What can hang from each mark
vodazi: meku zasi
kedo: somav
poraf: ligeb meku poma
musif: poma zasi
ligeb: poraf
nalo: poma zasi
poma: musif nalo poraf
somav: kedo zasi
meku: poraf vodazi
zasi: musif nalo somav vodazi
mima: poma

In the rows, zero is written as 128.
Known rows, with every way that one mark hangs from another
vodazi{meku{poraf} zasi{somav}}: [157 134 163 111  79  83  98 121 187 137 118 156 177 130 156  70 143 152
 145 163  93 103 136 164  89 119  88 145 158  71 115 111 140 120 102  77
 136 110 114 115 137]
kedo{somav{zasi{nalo}}}: [180 114 137 111 111 150 122 118 164 101 137 112 116  92 141 112 186 150
 132 126 122 131 141 143 132 120 105 110 133 164  89 101 109 108 123 127
 110 151 111 152  99]
meku{poraf{poma} vodazi{zasi{somav}}}: [191 180 145 117  95 110  68 143 213 143 154 125 193 125 165  76 127 149
 112 152  76 102 154 166  96 118  84 115 145  96 130 165  89  98 117 100
 141 110 107 108  85]
mima{poma{musif poraf}}: [107 138 130 164  99  84 133 124 127 191 144 152 135  91 137 142 127 142
 145 128 104 109 112 110 160 122 113 115 130 124 131 162  87 117 144 100
 151  97 117 128  88]
poma{musif{zasi}}: [122 106 147 154 132 105 132 142 146 157 136 140 129 114 119 115 146 119
 161 113 142 154  77 152 122 117 124 149 144 127 112 122 105 123 172  94
 125 152 130 124 128]
mima{poma{musif nalo}}: [ 66 113 129 142 101  92 138 141 113 188 112 136 103  77 164 151 151 132
 147 146 107 117 125  76 164 118 118 138 109 134 132 126 109 113 119  85
 126 115 114 128 102]
nalo{zasi{musif somav vodazi}}: [184 196 147 108 107 113 114 147 131 151 143 121 124 129 198 106 150 105
 174 102  80 134 182 136  75 134  93 102  82 140 141  90 105 105 141 108
  82 179 138  56 121]
poma{musif{zasi} poraf}: [131 109 154 167 112  78 117 128 152 166 157 166 161  94 111  98 134 127
 151 115 133 155  71 151 135 113  97 141 159 105 104 144  94 136 178  95
 147 134 118 127 113]
musif{poma{nalo{zasi{somav vodazi}}}}: [121 157 137 103  90  70  86 157 173 142 126 130 162 109 191 102 155 111
 158 140 102 116 161  96 136 108  91 141  94 120 122 112 110 122 114 115
 118 154 109  94  91]
vodazi{meku{poraf} zasi}: [168 133 160 117  89  90 105 134 201 135 126 163 194 119 149  82 127 170
 154 152 117 115 117 147 103  98 100 145 169  87 116 132 136 122 131  83
 162  94 124 134 154]
ligeb{poraf{poma}}: [156 156 145 105 105 110 106 120 165 136 137 118 126 104 153 146 115 148
 106 126 132 111  91  94 153 115  90 148 138 119 122 163 131 145 176 152
 139 106 125 143  72]
zasi{musif{poma} somav vodazi{meku}}: [144 186 154 114  78  89 145 138 100 147 114 106 126 140 198  64 152  76
 194 113  55  78 156 108  98 124 108 105  73 115 157 101 105 117  91 112
 117 149 123  36 107]
poma{musif{zasi{somav vodazi}}}: [123 138 159 147 122 104 115 139 141 159 136 125 130 132 146 107 162  88
 168 128  95 124 123 168  96 134 110 132 111 119 125 110  94 121 127  96
 102 164 123  80 110]
poma{nalo}: [ 97 106 136 114 116 104 114 132 118 125 108 142 124  95 143 125 138 127
 122 149 123 140 135  95 145 118 111 139 119 120 120 112 143 139 110 113
 119 129 120 128 129]
somav{zasi{musif{poma} vodazi{meku}}}: [192 154 154 122  92 119 163 148 172 152 137 124 160 113 177  69 150 111
 223  93 102 104 108 106 102  81 108  99 108 146 137 130  96 114 125 112
 153 123 130  72 122]
kedo{somav{zasi}}: [166 103 141 114 123 136 136 111 183 122 145 123 134 113 129 118 164 144
 145 112 141 121 136 146 126 122 128 114 128 165 104 118 107 112 136 140
 131 133 123 151 112]
vodazi{meku zasi{musif{poma{nalo}}}}: [135 125 175 111  59  62 144 157 156 146 101 151 161  82 166  54 150 133
 190 124 105 121  96  75 123  71  96 146 130 104 137  90 149 119 147  78
 142 120 120 105 152]
somav{kedo zasi{vodazi}}: [195 153 128 112 139 172 150 124 220 155 147 116 164 108 149 128 162 150
 175 111 119 140 111 184  95  92  87  91 137 148 106 145  98 103 116 140
 150 119 126  90 129]
poma{musif nalo poraf{ligeb meku}}: [107 129 159 149  50  20 110 105 102 190  88 158 185  45 163 117 115 155
  94  95 125 135 123  53 163  96  66 110 156  96 116 141 187 122 123  70
 153 113 130 107 131]
poma{musif}: [110 111 129 145 132 110 147 127  99 165 117 130 129 110 139 133 136 130
 146 113 130 136 112 126 129 119 140 135 123 136 132 120 114 125 142 108
 120 137 131 106 130]
poma{musif{zasi} nalo poraf}: [ 96  84 163 152 100  56 103 133 143 160 138 178 161  59 125  94 147 125
 145 133 126 167  76 121 156 104  80 147 151  98  98 125 112 149 156  81
 138 134 109 127 112]
somav{kedo zasi{vodazi{meku}}}: [195 149 140 108 107 167 161 126 226 146 127 125 173 106 156 118 149 157
 190 121 113 120 103 175  88  82  78  96 149 139 106 140 119 115 100 127
 169 110 137  73 149]
musif{poma{nalo} zasi}: [104 108 143 127 109  81 104 161 195 125 140 141 150 106 131  77 157 103
 153 142 141 141  79 102 162 105 107 163 138 109 101 125 111 123 156 108
 148 144 108 152  93]
musif{poma{poraf} zasi{somav}}: [134 139 147 140  94  65  94 131 195 132 170 143 164 135 108  55 151  99
 142 132 115 124  77 149 145 127  85 147 145  85 102 143  90 122 149 115
 150 140  97 130  66]
ligeb{poraf{meku{vodazi}}}: [152 154 151 125  87  80 100 127 171 146 137 107 177 111 159 122  95 144
 105 134 138  97 114  97 113 130  80 131 125 100 120 161 132  98 124 126
 146  96 137 115 117]
ligeb{poraf{meku poma{nalo}}}: [140 150 158 102  65  65 101 128 157 155 105 110 135  63 183 133 110 152
  83 122 133  95  94  50 159  98  43 150 137 108 115 150 176 138 136 126
 153  97 131 133  76]
nalo{poma zasi{musif}}: [193 193 146  95 101  86 111 170 163 184 156 125 135  94 196 145 119 153
 187  80 129 148 133 126 127 119 116 128 117 164 105 121  97  87 213 125
 110 167 136 120 122]
musif{poma}: [119 135 120 128 119 101 130 141 146 135 137 119 150 133 138 106 139 119
 148 121 129 117 108 110 149 113 134 139 128 122 129 144 106 116 142 135
 149 123 115 130  99]
zasi{nalo{poma} vodazi}: [177 206 145 109 100 123  77 159 119 134 131  99 136 102 196 147 142 132
 159 139  76 119 172 141 138 124  96 107 108 146 102 125 102 108 114 147
 106 144 103  95  93]
poma{poraf{meku{vodazi{zasi}}}}: [172 157 168 146  64  64  99 137 185 156 142 145 229 103 124  76  96 150
 117 120 113  98 124 122 105  99  59 104 155  93 129 160 135  95 111 104
 174  86 125 111 138]
somav{kedo zasi{nalo}}: [195 132 114 108 124 185 145 118 203 131 136 111 131  72 141 120 185 178
 141 122 121 173  87 178 115  94  64 111 167 147  77 117 115  93 119 116
 132 142 111 116 118]
poraf{poma{musif nalo{zasi{somav}}}}: [125 133 136 107  79  87 112 149 147 165  99 129 118  65 190 131 142 147
 127 113 107 127 127  92 140  99  74 147 126 142 124 102 135 140 150  91
 112 164 126  98  90]
ligeb{poraf{meku poma{musif{zasi}}}}: [158 150 170 129  77  65 116 133 181 182 126 107 144  84 165 127 111 151
 119  95 148 106  48  93 146 101  51 158 159 112 111 154 145 125 185 111
 161 115 138 133  76]

Rows
[179 209 157 131  48  41  79 136 171 177 136 127 219 103 162 132  72 164
 115 102 119  99 145 102 147 128  85  91 158 114 103 196 139  75 143 125
 171  99 129 121 113]  nalo{poma{poraf{ligeb meku{vodazi}}}}
[173 165 156 124  87 127 100 153 130 126 133 113 134 108 163  64 167 121
 140 141  66 142 153 137  74 127  79 105 111 115 136  85 103  76 105  79
  75 161 102  71 133]  meku{vodazi{zasi{musif nalo somav}}}
[154 152 142 115 105 129 114 136 208 140 136 123 178 128 131  93 149 141
 131 151  92 127 135 179  75 124  87 114 133 104 125 126 106  78 108 108
 121 125 116  88 145]  meku{vodazi{zasi{somav{kedo}}}}
[162 158 147 151  76  81 107 133 152 149 139 131 202 106 130  94  89 137
 109 116 112  97 131 117 116 120  69  93 142 104 125 170 128 106  93 118
 173  97 132  98 123]  poma{poraf{meku{vodazi}}}
[136 135 157 153 131 111 120 148 144 163 139 136 146 122 139 117 148 103
 176 120 121 144 111 155 108 114 123 132 126 130 124 126  92 128 155 108
 124 151 130  96 125]  poma{musif{zasi{vodazi}}}
[160 170 155 126 107 141  73 142 145 102 139 112 112 137 151  91 177  92
 141 155  77 132 146 172  99 144  66 121 117 115 104  94 105 122 100 107
  87 180 103  89  88]  musif{zasi{nalo somav vodazi}}
[146 142 165 145  99  47 100 148 166 194 165 150 174  86 143 130 122 148
 170 113 129 139  74 155 158 120 107 144 155 121  85 156  82 114 199 117
 147 133 110 136  94]  nalo{poma{musif{zasi} poraf}}
[133 147 149 134 124 118 129 131 160 174 131 114 132 122 153 117 172 106
 169 123  92 142 105 202  92 128  97 124 125 119 111 111  89 111 132 107
 111 164 123  68 117]  poma{musif{zasi{somav{kedo} vodazi}}}
[213 165 145 108 109 164 182 125 186 163 132 118 150  91 176  97 161 142
 210  93  96 137 104 169  75  83  80  80 125 150 117 119 109 104 122 117
 151 127 142  53 155]  somav{kedo zasi{musif vodazi{meku}}}
[190 180 146 133 101  95  59 132 214 140 152 155 231 132 149  92 118 163
 109 144 119 149 174 143  96 119 117 103 165  90 124 183 115  75 144  81
 145  99 122 133 142]  meku{poraf{ligeb} vodazi{zasi}}
[178 193 131  95 111 132 106 137 198 151 140 116 151 125 182 139 155 137
 151 122  91 135 169 189  82 125  73 112 115 129 111 112 112 104 123 127
 109 164 137  66 125]  nalo{zasi{somav{kedo} vodazi}}
[150 181 139 118 104 142  85 130  87 110 116 102 108 127 177 109 171 101
 125 158  51 116 190 145 103 146  79 103  92 119 123  90 115 124  60 117
  74 162 101  65  94]  zasi{nalo somav vodazi}
[153 177 138 143  55  40 106 116 160 162 126 132 205 114 142  92 104 142
 103  84 132 100 115  72 167 103  87 112 164  95 122 181 157 103 137 114
 188 103 126 130  94]  musif{poma{poraf{ligeb meku}}}
[134 154 133 107  95  79  90 167 181 143 130 136 180 100 184 111 140 120
 169 130 120 126 149  86 143  94 105 140 102 132 123 130 109 120 139 122
 137 141 120 109 104]  musif{poma{nalo{zasi{vodazi}}}}
[108 133 126  99  90  67  99 152 177 138 125 130 151 101 178  95 155 127
 140 137 119 125 131  91 149 112  95 159 112 116 113 106 119 117 133 106
 120 158 109 118  93]  musif{poma{nalo{zasi{somav}}}}
[144 176 142  97  91 131 137 116 155 135  99 109 141 136 170 120 144 122
 156 145  59  88 155 179  82 130  86 105 113 109 122 112 127 124  66 127
 131 133 129  43 136]  zasi{somav{kedo} vodazi{meku}}
[175 116 147 111 125 133 156 113 149 136 152 117 111  99 145 102 175 130
 162  87 127 135 132 134 112 119 130  96 108 171 113 101 105 105 151 128
 114 144 130 133 114]  kedo{somav{zasi{musif}}}
[ 86 141 138 157  69  52 107 113 123 191 114 171 142  65 156 145 133 147
 117 127 107 135 133  55 183 118 100 115 136 108 126 161 128 116 141  75
 143 102 114 135  99]  mima{poma{musif nalo poraf{ligeb}}}
[128 171 139 128  56  61  74 131 196 163 137 179 165  73 162 147 121 162
 117 132 124 135 155  58 175 117  70 115 151 112 110 171 141 111 162  84
 149 114 126 156 100]  mima{poma{nalo{zasi} poraf{ligeb}}}
[165 148 166  99  73 106 163 122 162 159 102 132 129 105 155  72 165 146
 167 116  80 126 103 162  73 101  73 121 137  98 126  75 149 101 129  85
 118 141 130  70 169]  vodazi{meku zasi{musif somav{kedo}}}
[208 155 120  93 112 161 129 135 217 157 145 101 142  63 169 138 173 191
 159 115 122 166  79 180 134  99  65 119 165 155  58 132  99  78 142 132
 132 137 103 126 104]  somav{kedo zasi{nalo{poma}}}
[166 189 142 102  92 104 111 139  66 147 128  87  72  90 201 107 173 126
 146 115  64 139 145 133 128 153  92 117  94 137 104  76 100  87 124 111
  60 187  95  87  83]  zasi{musif nalo{poma} somav}
[185 156 162 109  73  97 104 142 214 141 119 151 186 107 159  87 116 175
 143 139 107 100 118 135 112  83  80 138 186  95 120 152 145 137 143  93
 177  91 125 133 122]  vodazi{meku{poraf{poma}} zasi}
[147 160 158 131  87  94 110 167 210 125 137 133 177 149 143  75 132  94
 197 135 114  96  98 135 124  99 108 142 134 109 119 145 101 129 137 121
 175 132 129 105 113]  musif{poma zasi{vodazi{meku}}}
[163 153 142 102 100 135 110 122 169 129 117 116 130  95 145 102 192 161
 117 148  84 153 118 178 100 112  53 133 151 100  99  79 135  92 112  97
  91 154  95 103 128]  vodazi{zasi{nalo somav{kedo}}}
[149 156 114 100 110 159 123 111 122 123 108  96  94  99 156 120 185 145
 100 145  75 149 130 180 116 142  65 118 132 117  93  89 123 105  80 115
  89 166 101  87 104]  zasi{nalo somav{kedo}}
[162 167 138 125  71  88 115 117 150 158  96 141 163 103 176 121 105 172
 121 111 109 116 127 106 135 106 112 118 180 115 123 172 151 132 150  82
 169 109 142 115 113]  vodazi{meku{poraf{ligeb poma{musif}}}}
[178 173 152 110  87 113 105 161 192 128 120 148 176 126 172 129 110 141
 177 131 112 107 163 131  90 102  98 124 128 137 124 128 133 134 133 116
 142 142 154  87 153]  nalo{zasi{vodazi{meku}}}
[133 159 156 140  44  43  77 120 152 144 107 150 210  73 153 101  94 146
  78 124 117 123 156  58 140 113  55  94 150  90 119 171 176 100  95  87
 165 101 129 108 137]  poma{nalo poraf{ligeb meku{vodazi}}}
[161 160 155 116  67  50  85 124 146 153 130 181 165  58 170 110 124 152
 119  90 128 183 155  60 147 104  69 106 145 109 112 129 160 121 189  84
 122 148 132 119 136]  poma{nalo{zasi{musif}} poraf{ligeb}}
[122 151 136 126  77  74  92 146 188 165 148 174 149  69 159 137 129 151
 140 149 116 124 138  85 168 113  71 130 135 118 110 148 113 120 145  97
 151 109 120 148  94]  mima{poma{nalo{zasi} poraf}}
[213 157 133 105 118 159 138 119 239 155 143 133 192 102 172 107 152 166
 182 130 109 127 110 197  89  89  80  96 155 126  94 156  94 107 101 121
 175 100 130  83 136]  somav{kedo zasi{vodazi{meku{poraf}}}}
[145 146 126 107 112 106  89 131 152 141 131 130 141  86 180 115 128 152
 101 142 107 126 138 121 153 110  94 132 148 114 114 152 119 144 122 118
 151 107 113 135  73]  meku{poraf{poma{nalo}}}
[178 201 137 123 105 128 116 157  75 136 132  95 122 104 198  83 174  96
 176 104  66 135 152 103 127 108  99  92  81 139 139 104  88 107 126 126
 101 158 108  65  85]  zasi{musif{poma} nalo vodazi}
